Each row was made from one walk, in order. Every step used is in the known rows, and no mark comes twice. Write each row's walk.
(in the rows, 128 means zero)
Known rows
sovur -> sidur -> ronu -> fugen: [146 157 145 136 130 122 147 110  91 138 122 153 155 110 130 107 137 136
 136  52 128 156 125]
dela -> kidim -> sidur -> zumipi -> muni: [125 158 166 165  53 110 149 113 144  94 135 103 137 105 171 110 130  64
  90 145 124  68 151]
sidur -> sovur -> muni -> zumipi: [141 161 155 146  77 112 140  91 156  92 121 205 199 104  62  97 105 115
 191 109 128 124 117]
gulo -> sidur -> zumipi -> muni: [134 151 187 183  43 108 143 118 163 140 125 122 107 110 160  94 132 104
 101  83 124 121 115]
gulo -> sidur -> ronu -> fugen -> zumipi -> muni: [124 158 130 173 155  69 122 126 144 174 119 148 109 112 172 126 145 112
 123  19 125 156  94]
sovur -> muni: [154 156 165 136  79 136 131  81 131 120 130 195 161 110  79 108 122 119
 142 124 130 117 130]
zumipi -> sidur: [133 151 150 152  75 140 153 107 170 129 133 167 154 101 109 109 125 176
 126 115 131  84 133]
gulo -> sidur: [135 146 148 171  83 126 146  99 145 144 130 155  99 112 110 103 122  97
 128 118 127 131 109]
gulo -> sidur -> ronu: [128 156 157 169 119 112 141  95 131 187 126 118  88 113 124 102 144 105
 143 104 114 131 102]
sovur -> sidur -> ronu -> fugen -> zumipi -> muni: [143 161 139 136 155  90 129 128 108 142 115 166 149 108 172 131 139 138
 117  32 132 164 124]
dela -> kidim -> sidur: [125 154 123 156  91 131 153  94 130 105 138 136 131 106 124 118 120  59
 113 177 125  80 143]
fugen -> ronu: [130 144 170 157  59 126 151  92 146 142 124 182 137 114  73 107 135 123
 150 124 127 125 105]
kidim -> sidur -> zumipi -> muni -> sovur: [136 154 168 163  44 108 139 122 159 109 141 111 182 102 174 123 137  90
  62 100 123  87 132]
gulo -> sidur -> ronu -> fugen -> zumipi: [128 154 130 166 150  78 130 119 148 177 122 139 107 115 125 120 147 105
 135  41 125 174  82]
sidur -> ronu -> fugen -> zumipi -> muni: [125 161 139 148 148  86 123 123 154 150 122 176 152 106 175 131 154 140
 128  26 125 133 102]
dela -> kidim -> sidur -> ronu: [120 160 133 150 127 119 147  92 117 147 135  98 120 107 138 118 143  66
 129 166 114  79 136]
muni -> sovur -> sidur: [163 149 154 139  94 139 148 104 107 110 134 179 165 107 121 125 122 121
  82 135 134 142 133]
ronu -> fugen -> zumipi: [137 150 136 145 103 107 136 117 170 114 127 206 159 111 116 126 134 124
 122  57 134 150  99]
fugen -> zumipi -> muni -> sovur -> sidur -> kidim: [150 153 145 140 138  85 124 116 113 166 119 187 202 106 172 148 128 139
  38 102 142 164 137]
kidim -> sidur -> sovur -> muni: [138 159 140 140  90 123 147  88 120  79 131 158 212 109  69 129 102  81
 160 119 125 102 145]
kidim -> sidur -> ronu: [123 160 138 147 104 122 145  95 133 160 132 104 140 105 128 116 143  92
 144 110 110  92 126]
zumipi -> muni: [133 156 155 156  76 137 138 105 152 127 128 191 143 104 159 115 127 134
 118 106 125  92 131]
gulo -> sidur -> zumipi -> muni -> sovur: [141 150 186 184  57  98 136 123 160 137 135 129 130 109 170 112 139 104
  61  92 126 128 107]
sidur -> zumipi -> muni: [138 156 199 159  34 123 144 115 173 118 127 151 152 106 162  98 139 127
 106  92 123  94 125]
kidim -> sidur -> ronu -> fugen: [120 159 120 154 113 112 142 108 129 148 132 118 164 108 135 116 142  99
 141  50 118 110 119]
sidur -> ronu: [129 159 167 143 110 128 142  94 141 167 128 143 136 109 126 107 151 133
 149 111 115 105 110]

Write each row's walk
[137 161 127 150  71 107 140  93 147  88 126 161 207 101  63 106  97  78
 186 112 125 110 132]  kidim -> sidur -> sovur -> muni -> zumipi
[124 158 140 152 126 116 145 119 155 155 130 148 167 104 127 107 146 190
 141  37 127 100 120]  zumipi -> sidur -> ronu -> fugen
[116 157 128 153 110 123 166  96 132  67 136 145 172 109 111 134 108  57
 136 174 123  79 139]  dela -> kidim -> sidur -> sovur
[152 160 158 141 137 117 136 111  91 150 127 148 160 104 180 131 142 140
  86 105 122 126 136]  zumipi -> muni -> sovur -> sidur -> ronu
[121 154 154 150  98 132 167 112 173  95 130 179 197 103  97 124 114 178
 144 113 127  80 130]  zumipi -> sidur -> sovur
[151 159 165 131 118 133 150  96  98 157 121 136 131 109 123 107 138 131
 137 116 121 135 132]  sovur -> sidur -> ronu
[140 160 157 137 101 126 151  96 150  88 127 188 219 105  64 122 108 173
 160 110 132  91 144]  zumipi -> sidur -> sovur -> muni
[120 152 137 162  74 102 141 107 186 188 118 164 191  95 112  87 122 186
 126  90 135 104 129]  muni -> zumipi -> sidur -> kidim
[154 155 142 136 145 113 141 112  91 132 131 157 178 110 140 124 145 135
  97  59 129 162 118]  muni -> sovur -> sidur -> ronu -> fugen
[147 157 148 149  63 117 131 100 171 130 125 181 169  94  69  84 110 166
 163 102 135 100 137]  sovur -> muni -> zumipi -> sidur
[131 162 120 153  97  99 145  89 131  68 127 157 188 103  70 109  96  48
 170 162 129  97 144]  dela -> kidim -> sidur -> sovur -> muni -> zumipi
[149 152 146 148 119 110 132 107  90 172 124 183 208 105 179 132 125 146
  48 104 139 144 149]  zumipi -> muni -> sovur -> sidur -> kidim
[154 155 140 131 164  88 132 120 109 135 127 166 175 110 139 139 149 128
  88  57 132 183 105]  muni -> sovur -> sidur -> ronu -> fugen -> zumipi
[146 160 167 136  98 128 146  85 131  87 127 204 207 112  67 121 111 122
 169 119 127 116 128]  sidur -> sovur -> muni
[141 153 150 156  93 129 134 111 149 121 138 194 168 103 171 131 134 134
  80 114 126  96 122]  zumipi -> muni -> sovur
[128 153 141 161  54 124 146 111 197 132 125 169 150  93 104  87 118 170
 151 104 131  89 123]  muni -> zumipi -> sidur
[119 155 129 152  85 130 162 101 145  86 133 148 192 107 102 131 110  83
 150 123 120  90 131]  kidim -> sidur -> sovur
[122 150 125 151 126  83 135 124 178 170 121 187 215 104 123 126 133 187
  92  38 146 138 119]  ronu -> fugen -> zumipi -> sidur -> kidim
[152 150 148 140 114 116 141  96  98 166 128 173 205 109 132 125 128 136
  57 122 138 158 139]  muni -> sovur -> sidur -> kidim
[125 160 159 139 134 101 139 112 179 171 124 137 144 102 119 125 153 176
 134  98 122 101 114]  fugen -> zumipi -> sidur -> ronu
[141 160 158 133 124 100 141 104 168  94 122 196 212 106  60 136 112 165
 151 107 135 111 130]  fugen -> zumipi -> sidur -> sovur -> muni
[133 152 174 154  23 124 153 106 167 111 135 100 155 106 115 101 134  80
 113 111 120  97 129]  kidim -> sidur -> zumipi
[143 154 195 157  50 115 138 120 169 115 138 153 174 105 174 116 148 128
  68  98 125 102 117]  sidur -> zumipi -> muni -> sovur
[133 161 132 144 114 117 151  82 107  64 135 154 190 111  78 130 100  55
 147 173 129  90 154]  dela -> kidim -> sidur -> sovur -> muni
[159 150 125 142 134  97 128 133 118  99 127 210 180 106 170 150 123 129
  61  52 144 173 126]  ronu -> fugen -> zumipi -> muni -> sovur -> sidur
[148 157 142 129 150  98 138 117 110 140 118 159 149 111 126 125 142 127
 128  50 132 178 113]  sovur -> sidur -> ronu -> fugen -> zumipi
[132 160 138 152 163  79 117 129 151 148 129 180 174 106 186 147 160 140
  88  35 127 140  93]  sidur -> ronu -> fugen -> zumipi -> muni -> sovur
[126 151 148 171  99 118 160 102 145 112 126 168 144 115  98 119 111  97
 148 114 123 130 106]  gulo -> sidur -> sovur
[139 151 129 156 126  93 123 131 164 109 134 219 186 105 175 149 139 132
  72  47 137 141 102]  ronu -> fugen -> zumipi -> muni -> sovur
[133 150 127 149 110 105 142 127 186 114 129 190 172 103 112 127 128 175
 116  51 141 124 114]  ronu -> fugen -> zumipi -> sidur
